In the rows, zero is written as 128.
Known rows, with every step that occurs
zaka > valav > robar > zupa: [164 162 152 121  84 109 118 121 144 113  81 176 170 182 124 183 143  98
 120 156 192 184 141 179 146 143 110  85 125  81 136 124 113  82 161 165
 139  73 150 129 138]
nalaz > valav: [150 158 102 107  89 137 107  78 191 120  84 117 130 114 179 177 145 112
 116 103 126 116 173 141 142 136 107 108 130 112 104 127 142  97 120 125
 136 112 159 139 116]
fasas > setuz > mimu > valav > robar > semez: [124  97  98  93 109 187 117 123 101  87 116 172 205 121 156 107 149 112
  54 173 187 124 129 179 119 116 100 132  96 142 153 128 126 107 155 145
 116  77 120 145 147]
mimu > setuz > fasas > zupa > robar: [124 125  89  41 118 135 105 132 180 103 138 115 123 139  99 114 127 165
  61 141 192 155 100 135  92 123  94 137 108 173  85 155 187  68 150  83
 159  88  93 167 136]
dakol > tizes > fonemi > mimu > valav > nalaz: [ 83 114 118 164  86 207 144  78 111 134 161 134 172 117 149 182 196  88
 149  48 110 144 185 107 157  96 118  93 181 117  78 144 165 166 148 139
  99 168 139 114 169]
fonemi > mimu > setuz > fasas: [ 81 112  93  67 100 171 111 104 140 115 154 141 112  92 107 105 120 151
  94 106 141 178 112 142 107 118 153 129 148 158  98 148 178 147 126 102
 136 101 145 166 131]
robar > zupa: [154 181 112 105  96 143 137 101 202 136 112 143 140 161 132 159 141 123
 140 121 143 135 142 153 139 164 101 104 131  98 122 115 135  77 150 141
 158  89 155 149 130]
mimu > demoteb > nalaz: [145 144  93  84 127 143 130  80 168 150 107 156 114 137 161 145  99 119
 147 130 155 143 161 156 104 113 115 139 125 138 115 129 148  82 142 141
 135 111 178 123 139]
zaka > valav > mimu: [116 110 137 145 101 136 150 103 136 109  97 167 131 135 142 158 121  88
 133 146 163 169 157 145 144 111 148  92 143  87 154 141 149 104 120 163
 136  85 169 120 146]
valav > nalaz > demoteb > mimu > setuz > fasas: [ 73 108  98 103  90 173 114 125 125 127 166 109 166  43 130 120 147 157
 106  72 129 121 169 140  68 135 113 160 109 143  71 199 168 145 158  70
 148 122 106 153 149]
valav > mimu > fonemi: [110  76  92 106 110 174 135  79 162  90 133 142 115 119 125 146 113 127
 116 146 105 170 151 141 120 118 144  91 130 107  87 107 158 109 151 145
 116  78 152 119 147]
semez > robar > valav: [142 175 120  88  93 153 110 100 202 125 123 123 126 141 153 147 125 113
  89 138 156 132 171 139 110 122 108  84  96  91 142  97 149  88 166 134
 149  83 117 168 131]
mimu > valav: [140 143  96 114  97 175 128  98 180 139 115 135 128 128 153 164 145 102
 121 115 152 149 160 142 105 104  93  94 152  80 130 121 164 100 128 155
 116 107 170 148 120]
demoteb > nalaz: [130 153  78  76 130 148 118  89 180 149 123 173 117 139 146 170 117 134
 125 106 127 135 153 151 148 129 109 107 120 130 109 140 153  69 133 104
 139 107 165 147 142]
setuz > fasas > zupa > robar: [139 148 113  51 102 124  98 127 183 107 146 122 140 175  92 155 124 145
  90 119 184 135 124 124 117 138  88 117  82 130  97 145 185  63 138 102
 156  67 100 174 142]
setuz > mimu > demoteb > nalaz > valav > robar > zupa: [163 157 132  95  71 105 111 115 127 108  83 159 154 137 196 154 119  89
 116 149 206 131 158 197 157 142 143 145  82 142 109 119 110  86 173 177
 148  67 180 113 132]
setuz > fasas > zupa > robar > semez: [127 146  95  44 108 134 103 112 181  96 146 135 154 186  94 132 101 169
  86 142 176 127 122 140 112 155  90 117  65 168 116 153 183  76 146  93
 164  77 102 160 153]
nalaz > valav > zaka: [143 140 107  89  87 158  73 102 132 113  65 124 116 124 166 180 112  95
 124 123 144 102 181 124 152 128 130 119 104 127  95 138 134 109 124 142
 144  91 141 136 130]
nalaz > demoteb > mimu: [103 128  87 116 110 153 127 109 201 137 148 121 167  93 129 150 117 110
 142 111 102  99 194 156  95 147 128 146 106  81 108 130 143 115 123 124
  98 125 144 146 128]
fasas > setuz > mimu > fonemi > tizes: [136 109  91  88 140 188 111  94 139 121 128 138 160  79 102 111 176 168
  80 124 103 137  97 164 119  75 106  98 171 186  82  91 115 109 127 106
 125  81 153 153 167]
semez > robar: [124 146  98  81 128 140 111 102 209 123 125 132 132 149 154 154 108 127
  98 108 116 118 156 145 109 114  96 100  82  88 126  83 161  81 173 110
 134 108 116 175 148]
zupa > fasas > setuz > mimu > valav: [149 115  87 116 101 182 135 128 152 108 131 168 141 109 147 107 207 120
  53 116 159 126  92 156 112  95  80 124 163 137 178 156 149  83 131 160
 108  73 178 163 140]
mimu > demoteb: [150 141 116  96 112 152 135  82 184 126 102 121 118 131 149 137 113 109
 143 135 148 136 163 148  79 111 109 139 124 112 115 115 157  94 137 152
 135 107 162 118 124]
valav > nalaz > demoteb: [116 141 114 121  97 168 101 124 162 150 134 113 162 101 160 171 159 106
 127  69 136  93 187 129 112 145  62 137  99 100  77 184 139 103 146  95
 142 139 127 126 159]
dakol > tizes > fonemi > mimu > valav: [100  96  98 136  92 205 144  82 156 136 152 130 158 122 134 158 158  98
 156  90 112 148 176 121 155 107 141  93 188 106  89  95 162 151 133 156
  70 160 147 129 149]
zaka > valav > nalaz > demoteb > mimu > fonemi: [103 105 124 155  67 149 107  92 131 134 149 131 171  93 126 157 163 124
 145  78  92 159 199 166  73 114  89 106 145 116  81 162 120 156 129 131
 110 136 154 110 183]
zaka > valav > nalaz > demoteb: [125 152 144 155  87 145 103 127 136 156 104 128 164 120 158 172 170  93
 143  77 163 127 183 144 105 129  55 123 127  98 105 194 123 114 124 117
 140 137 151 119 171]
zaka > valav: [148 155 130 128 103 137 126  92 170 133  92 155 118 148 135 163 140 119
 136 123 145 165 155 161 125 117 106  83 157 104 144 134 134 100 115 141
 144 106 171 138 141]
robar > zupa > fasas > setuz > mimu > valav: [168 143 103 123  82 165 146 136 163 119 127 177 165 134 148  99 219 117
  72 127 181 130  79 167 130 125  75 119 169 133 182 154 131  81 149 177
 127  58 182 158 137]
nalaz > demoteb > mimu > valav > robar: [ 97  95  98 118  79 162 107 134 154 124 138 135 208 100 141 172 124  69
 108 133 150 124 203 156  83 121 119 138 106  35 107 130 150 111 140 162
  57 112 137 140 113]
zaka > valav > nalaz: [133 163 156 144 103 139 120 100 126 124 107 159 137 136 144 186 169 104
 132  79 147 154 170 146 132 108  75  87 145 116 126 184 137 110 134 119
 165 121 158 124 169]
dakol > tizes > fonemi > mimu > demoteb > nalaz: [108 101  94 108 118 170 152  71 152 145 136 149 140 121 142 141 117 117
 176 105 113 141 168 135 155 102 162 143 161 166  82  99 145 133 147 143
 101 164 157 100 168]
tizes > fonemi > mimu > setuz > fasas > zupa > robar: [ 76 113  73  50  85 150 125 119 148  87 153 114 126 136  61 108 156 163
  85 131 173 180 109 139 127 125 159 122 154 176  60 130 188 133 139  94
 140 117  94 153 146]
fasas > zupa > robar: [134 150  97  74 121 118 109 121 209 105 135 131 127 175 109 162 120 116
 100 137 159 123 148 144 125 128  75 114  96 131  98 142 165  46 136 113
 149 107 114 151 133]
zupa > robar: [123 134  99  81 122 125  99 115 186 123 127 129 136 164 125 168 107 110
  94 125 153 132 162 133 127 128  93 106  96 120 114 117 164  61 150 112
 132 109 110 157 107]
dakol > tizes > fonemi > mimu > demoteb > nalaz > valav: [122 117  98 119  90 145 124  56 147 139  97 129 149 103 182 157 131 102
 169  98 115 122 191 136 169 110 164 148 164 178  66 103 134 148 125 153
  94 171 163  84 150]
valav > mimu: [108 109 113 116 117 165 145 103 157  96 126 146 126 120 144 162 111  95
 128 144 137 140 161 128 145 130 150 110 113  89 126 132 168  93 143 137
 137  79 156 134 135]
dakol > tizes > fonemi > mimu > setuz > fasas: [ 93  80  81  81 111 205 134  90 139 116 154 120 138  75 109 107 148 176
 124 105 119 162 123 116 146 121 172 123 165 179  67 108 175 160 153  98
 121 142 105 140 159]
robar > zupa > fasas > setuz: [183 166  96  99 110 138 141 118 201 113 104 177 157 152 121 124 205 145
  81 123 146 125  72 137 136 157  64 130 150 148 158 149 130  50 153 137
 144  78 159 152 140]
fasas > zupa > robar > semez: [128 145  80  68 125 127 122 105 201 100 126 144 150 190 117 139 100 132
  95 159 151 112 147 159 121 145  70 112  84 169 121 149 147  59 136 105
 156 115 106 141 153]
semez > robar > valav > mimu > setuz: [103 105 106  85 109 173 135 119 159  93 117 135 126  95 156 110 115 103
  70 189 179 152 152 139 106 105 167 103 114 116 135 117 156 100 183 141
 154  84 100 152 125]

Rows
[ 94 102  71  76 102 170 117 119 170 136 151 105 162  43 121 100 119 169
 108 114 138 124 153 149  63 145 144 160 113 131  92 145 168 136 136  94
 118 108 120 164 125] => nalaz > demoteb > mimu > setuz > fasas
[158 157 105  93  99 118 109  72 168 137  67 137 126 110 201 158 111 110
 137 117 156 129 182 154 125 117 112 146 130 147 102 129 146  89 126 147
 135 113 192 110 121] => mimu > demoteb > nalaz > valav
[130 184 146 111  93 156  97 106 160 115 138 122 140 141 163 169 155  94
  84  87 145 123 186 122 110 112  81  81  90 110 124 155 154 107 181 119
 173 101 104 154 152] => semez > robar > valav > nalaz
[117 135 128 103  97 143 133 109 151 122 121 147 125 139 180 129  83  83
 108 179 198 155 176 135 115 101 164 126  88 111 148 114 153  92 172 180
 145  68 143 135 132] => semez > robar > valav > mimu > demoteb > nalaz
[166 130  79  91 124 152 130 108 194 103 107 167 144 125 135 124 194 144
  60 117 119 122  94 126 126 134  64 136 146 159 150 159 148  58 138 115
 129  88 152 156 136] => zupa > fasas > setuz
[138 137 120  71  97 160  64 134 127 117 113 119 121 183 106 173  99  84
  96 176 210 124 176 110 139 128 124 105  89 144 124 151 142  86 151 158
 152  65  93 153 101] => zupa > robar > valav > zaka
[ 96 137  89  97  99 159 137  75 142 136 122 147 125 133 131 138 133 113
 172 113 136 169 164 151 142 111 179 134 169 139  93 102 151 146 129 150
 115 137 175 110 150] => tizes > fonemi > mimu > demoteb > nalaz
[109 113  76  74  96 170 129 125 190 124 155 108 160  60 109  99 131 166
 109 131 143 127 135 162  65 143 124 169 113 132  80 170 162 123 128  87
 128 109 118 154 160] => nalaz > demoteb > mimu > setuz > fasas > zupa
[ 86 133  88 128  71 194 138  85 145 125 135 128 132 129 118 161 174  97
 146 103 129 175 169 143 131 103 159  92 199  75 107  97 168 167 115 162
  90 127 168 140 137] => tizes > fonemi > mimu > valav
[128 171 148  98  49 148  71 156 151 141 158  75 169 132 113 160 173 118
  96 104 234 113 162 108  99 153  54 142  77 133  76 229 173  96 141  99
 173  85  88 146 152] => setuz > fasas > zupa > robar > valav > nalaz > demoteb
[124 123  81  72 125 161 110  99 156  86 105 161 168 158 134 156  99 123
  87 153 138 130 156 160 130 152 113 112  63 122 128 138 140  84 169 121
 137  97 118 126 142] => valav > robar > semez
[149 120 124 104 126 159 138 102 146 117 105 128 148  94 165  92 143 117
 111 150 167 113 124 174  90 108 104 171 121 163 136 107 137 105 142 144
 145  95 151 143 143] => fasas > setuz > mimu > demoteb
[111 101 115 125 109 182 150  66 163 127 128 118 147 118 129 137 134 107
 179 112 112 137 176 132 133 109 154 148 152 152  80  84 150 149 143 158
  95 164 142 103 154] => dakol > tizes > fonemi > mimu > demoteb
[108 111  72  92 132 161 147  87 183 108 140 152 135  85 130 124 119 136
 106 135  95 148 156 171  90 114 148 122 146 143 116 136 155 114 145 108
 135 129 136 156 116] => demoteb > mimu > setuz
[155 154 105  86 113 131 141 138 195 101 132 168 163 148 141  92 183 142
  44 114 142 100  70 168 132 133  79 127  94 143 179 102 126  59 192 132
 150  59 138 186 167] => semez > robar > zupa > fasas > setuz > mimu
[171 177  94  99 103 136 143 115 213 113 127 165 121 174 119 156 168 129
 105 111 131 134 105 143 130 165  90  98 134 116 156 151 141  58 159 146
 148  71 184 141 134] => robar > zupa > fasas
[135 125 104 104 120 171 127 105 158 118 121 143 149  96 152 117 159 129
  88 124 137 101 121 169 141 124 103 133 120 147 134 118 134  92 135 108
 151  87 134 170 147] => fasas > setuz > mimu
[188 144 122 110  99 139 159 127 170 104 115 154 150 133 144  75 190 127
  95 148 175 115  80 170 104 130  93 164 137 172 171 137 121  77 162 173
 148  61 187 137 150] => robar > zupa > fasas > setuz > mimu > demoteb
[115 152 117 136  94 176 120 100 135 133 132 137 138 133 168 183 175  90
 115  71 148 139 178 127 104  95  68  97 142  93 112 179 172 114 148 131
 142 117 157 138 150] => mimu > valav > nalaz
[139 140 104  89 124 145 135 103 147 138 135 152 104 123 171 125  99 122
 144 124 162 129 153 185 120 105 131 137 105 147 125 134 140  96 147 142
 145  93 184 129 150] => setuz > mimu > demoteb > nalaz
[ 97  78  65 100 132 197 149  90 162 116 138 130 132  86 122 120 154 137
 132 113  91 141 147 137 145 118 158 121 176 168  61 106 150 143 152 106
 112 178 115 122 159] => dakol > tizes > fonemi > mimu > setuz
[136 123 116 100 108 128 112 105 124  90  84 180 169 168 135 155 104 116
 103 161 162 166 157 177 132 135 114  96  96 127 156 145 115  98 148 136
 137  92 138 118 149] => zaka > valav > robar > semez
[109 113  78 100 110 148  96  71 122 119 102 161 147  88 142 180 134 131
 102 135 103 159 154 131 170  84 168  78 167 161  54 126 130 102 121 133
 111  79 195 115 145] => demoteb > nalaz > valav > mimu > fonemi > tizes
[ 97  91 111  92 106 158 121 127 137  86 118 123 130 118 133 123 116  85
  68 214 214 164 155 121 119 118 165 109 130 152 115 155 153  91 154 149
 149  88 102 133  85] => zupa > robar > valav > mimu > setuz
[167 160  96  82 117 117 130 128 219 106 107 171 177 163 137 117 188 147
  51 124 142 114  76 141 119 141  57 122 118 138 167 100 135  42 187 129
 139  79 127 180 153] => semez > robar > zupa > fasas > setuz
[148 181 149 131  83 180 111  93 142 127 131 128 131 117 153 180 175  97
 115  95 151 135 183 121 127 135  90  94 130 125 117 199 146 112 143 122
 182  92 139 131 136] => robar > valav > nalaz
[114 146  92 116  64 134 115  65 134 125  89 132 129 113 169 146 145 106
 162 105 139 151 189 151 156 119 178 144 175 144  77 107 141 154 113 157
 117 144 192  99 138] => tizes > fonemi > mimu > demoteb > nalaz > valav
[136 105 114 115  73 186 123  79 151  93 129 133 110 114 125 140 138 116
 120 177 139 186 168 132 121 127 157  79 143 108 102 120 142 120 137 175
 137  54 151 117 132] => robar > valav > mimu > fonemi
[143 123  86 106 131 192 143  79 196 126 116 115 142 114 144 169 161 139
 142 106 104 108 171 124 157 134 120  98 136 121  87  86 155  99 170 109
 126 142 112 118 167] => dakol > tizes > fonemi
[112 122 132 109  88 145 115 123 145  95 129 125 136 150 130 160 113  69
  94 185 197 144 182 107 145 131 152  91 106 117 134 145 164  83 149 158
 140  66 110 141  93] => zupa > robar > valav > mimu
[121 105  99 117  96 151 105  67 133  95  91 126 151  86 138 174 148 118
 101 138  97 155 153 125 142  86 164  76 164 139  62 103 140 113 126 149
 109  76 176 109 131] => nalaz > valav > mimu > fonemi > tizes
[101 128 126 157  97 152 110 101 109 145 141 136 201  83  96 173 178 132
 139  79  85 161 181 159  82  82 102  86 188 136  66 160 113 155 120 123
  98 131 166 115 177] => zaka > valav > nalaz > demoteb > mimu > fonemi > tizes
[144 142 110  50  86 150 103 127 166 105 136 112 118 130  99 109 147 159
  58 174 230 168 114 128  90 130 112 115 127 182 106 174 171  80 144 116
 182  70  92 162 117] => mimu > setuz > fasas > zupa > robar > valav
[105 121  88  72  94 171 126 109 158 108 157 148 109 102  90 103 140 154
 100 115 150 180  92 155 105 119 135 140 146 167  81 167 179 133 109 100
 144  98 146 159 160] => fonemi > mimu > setuz > fasas > zupa
[140 128 133 115  93 160 143  96 127 130 113 153 114 119 168 137 101  80
 144 189 202 164 176 136 128 112 176 133 126 132 137 156 144 102 141 182
 149  68 180 109 121] => robar > valav > mimu > demoteb > nalaz
[136 133  79  85 132 175 104  71 171 124 125 135 130 118  94 158 147 161
 113 117  86 164 136 143 108  88 111  73 169 139  71  97 140  98 137 117
 120  92 168 135 146] => mimu > fonemi > tizes
